Every row comes from one small tree of marks. The marks that hang from a mark follow it in brackets, in alphabetical order. Every link used is in the known rows. Which tree was each row made from?
(in the rows, 128 means zero)
Known rows
diso(tigar(doki)): [127 106  96 158  58 165 150 179  85 150 135 110 147 135 151 116 166 137
 128 149 108]
zogi(tigar(diso doki(mifen(felas)))): [170 144  98 134 130 129 129 115 141 143 140 141 174 137 149 103 128 151
  87 106 122]
mifen(doki felas(femo) makepet zogi(tigar(diso))): [ 93 146 149  81 175 116 114  44 158 123 132 142 122 140  82 121 101  95
 158  87 140]
zogi(tigar(doki(mifen(felas)))): [151 168 111 152 140 121 162 118 126 130 136 154 130 136 173 141 114 145
 111 126 131]
mifen(doki(tigar) zogi): [ 72  96 100 107 136 160 157 143 124 115  78 149 123 120 100 110 141 137
 167 126  99]
sato(fesim zogi(tigar)): [100  96 122 132 120 166 118 140  92 183 132  78  91  65 151 156 166  76
 111 220  81]
tigar(diso doki(mifen) zogi): [182 100 135 153  88 137 111 201 126 117 139 133 161 116 123  99 146 159
 118 133 115]
zogi(tigar(doki(mifen(felas makepet)))): [162 188 128 155 149  96 169 101 137 102 116 149  99 137 162 168  96 148
 123  98 142]
diso(tigar(doki(mifen) zogi)): [164 125 115 187  63 144 169 196 125 122 157 132 127 138 146 119 146 168
 109 132 115]
mifen(doki felas(femo) makepet): [ 84 165 163 120 167  90 108 112 100  93 118 152  71 158 131 155  91  68
 186 126 170]
fulo(fesim): [ 94 105 147 102  96 132  98 206  52 147 100 106  79 107 167 144 137  77
 168 219 121]
zogi(tigar(diso doki(mifen))): [176 114  93 134 100 148 141 133 139 163 119 132 185 119 136 105 157 157
  89 119 103]
zogi(tigar(diso doki)): [153  88 102 122  86 174 119 141 115 182 130 113 189  96 133  93 164 130
 104 146  85]
diso(tigar(doki zogi)): [145  97 124 177  50 170 148 204 102 139 168 113 133 113 143 105 157 143
 127 161 103]
doki(mifen): [108 120 118 155 112 127 143 169  89 124  90 138 111 135 142 165 153 112
 142 171 141]
sato(fesim zogi(tigar(doki))): [137 107 130 128 111 165 123 151  99 176 145  81 112  71 165 141 157 112
 115 196  73]
diso(tigar(doki(mifen(felas(femo) makepet)) zogi)): [151 178 165 177 119  77 143 133 147  90 181 138  80 177 154 152  87 146
 119  98 179]
sato(zogi(tigar(doki))): [146 116 121 158  95 170 136 129 121 166 143 105 152  70 140 122 185 137
 105 182 101]
doki(mifen(felas(femo) makepet) tigar(diso zogi)): [133 131 150 138 167  70  98 116 172 107 144 137 103 157 128 129  86 119
  95 101 174]
sato(fesim(fulo) zogi(tigar)): [ 91 120 146 101 135 158  89 165  66 192 127  67  57  60 167 156 144  79
 107 240  63]
diso(tigar(doki(mifen(felas(femo))) zogi)): [142 158 145 173 112 107 141 152 136 117 207 145 111 180 166 122 106 143
 109 127 168]

Which tree is each row?
[ 79 126 137  79 185  98 104  80 164  99 108 141 121 159  86 107  95 114
 156  70 151] | mifen(doki(tigar(diso)) felas(femo) makepet zogi)
[ 99 123 106  91 149 166 129  86 142 136 129 145 158 116  85  86 131 114
 146 109  98] | mifen(doki felas zogi(tigar(diso)))
[158 127 148 122 116 109 131 140 135  81  80 128 146 135  88 151 132 171
 158  86 143] | tigar(diso doki(mifen(makepet zogi)))
[166 168 142 125 158  81 117  71 160 133 144 137 142 160 145 138  95 131
 101  84 164] | zogi(tigar(diso doki(mifen(felas(femo) makepet))))
[134 162 178 101 164  73 106  98 143  78 131 140 129 177 110 153  88 146
 157  78 192] | tigar(diso doki(mifen(felas(femo) makepet zogi)))
[140 104 103 149 141 117 110 161 153 120 142 138 139 131 134  92 121 140
  85 122 128] | doki(mifen(felas) tigar(diso zogi))
[120 103 112 117 141 110 138 119 162 104  60 126 132 134  86 146 135 156
 123  90 136] | doki(mifen(makepet zogi) tigar(diso))
[132 119 125 100 126 159 126 103 131 142 151 127 178 109 114  99 130 144
 132 122 112] | mifen(felas zogi(tigar(diso doki)))
[110  73  70 110 115 160 112 163 128 148  85 133 168 119 109  63 163 124
 120 116  86] | mifen(doki(tigar(diso)))
[125 154 128 116 161 107 144  64 160 106 106 132 124 128  93 159 113 134
 127  93 145] | doki(mifen(felas makepet zogi(tigar(diso))))
[106 165 138 134 132 107 157 111 134 109 169 146 127 200 148 142 111 153
 139 103 181] | diso(tigar(doki(mifen(felas(femo) zogi))))
[126 141 170  89 155 114 113  59 151 132 155 124 144 134 110 134  94 125
 144  99 152] | mifen(felas(femo) makepet zogi(tigar(diso doki)))
[131 150 137 170 157  83 145 147 150  78 112 147  63 133 145 162  89 136
 117 117 151] | doki(mifen(felas makepet) tigar(zogi))
[ 85 148 140 130 152 112 150 128 105  86 113 151 100 148 122 171 119 125
 167 145 166] | doki(mifen(felas zogi))
[110 142 124  95 158 138 130  69 151 107 105 139 129 113  72 119 115 118
 159  82 111] | mifen(doki felas makepet zogi(tigar(diso)))
[119 114 118  95 128 157 140  86 151 125  85 132 136  98  58 116 144 121
 158  96  89] | mifen(doki makepet zogi(tigar(diso)))
[121  71 111 113 114 170  88 135 107 199 136  65 138  63 125 119 181  81
  92 200  71] | sato(fesim zogi(tigar(diso)))
[143 142 142 120 142  95  90 137 119 125 154 146 161 175 155 117 112 129
 120 114 174] | tigar(diso doki(mifen(felas(femo))))
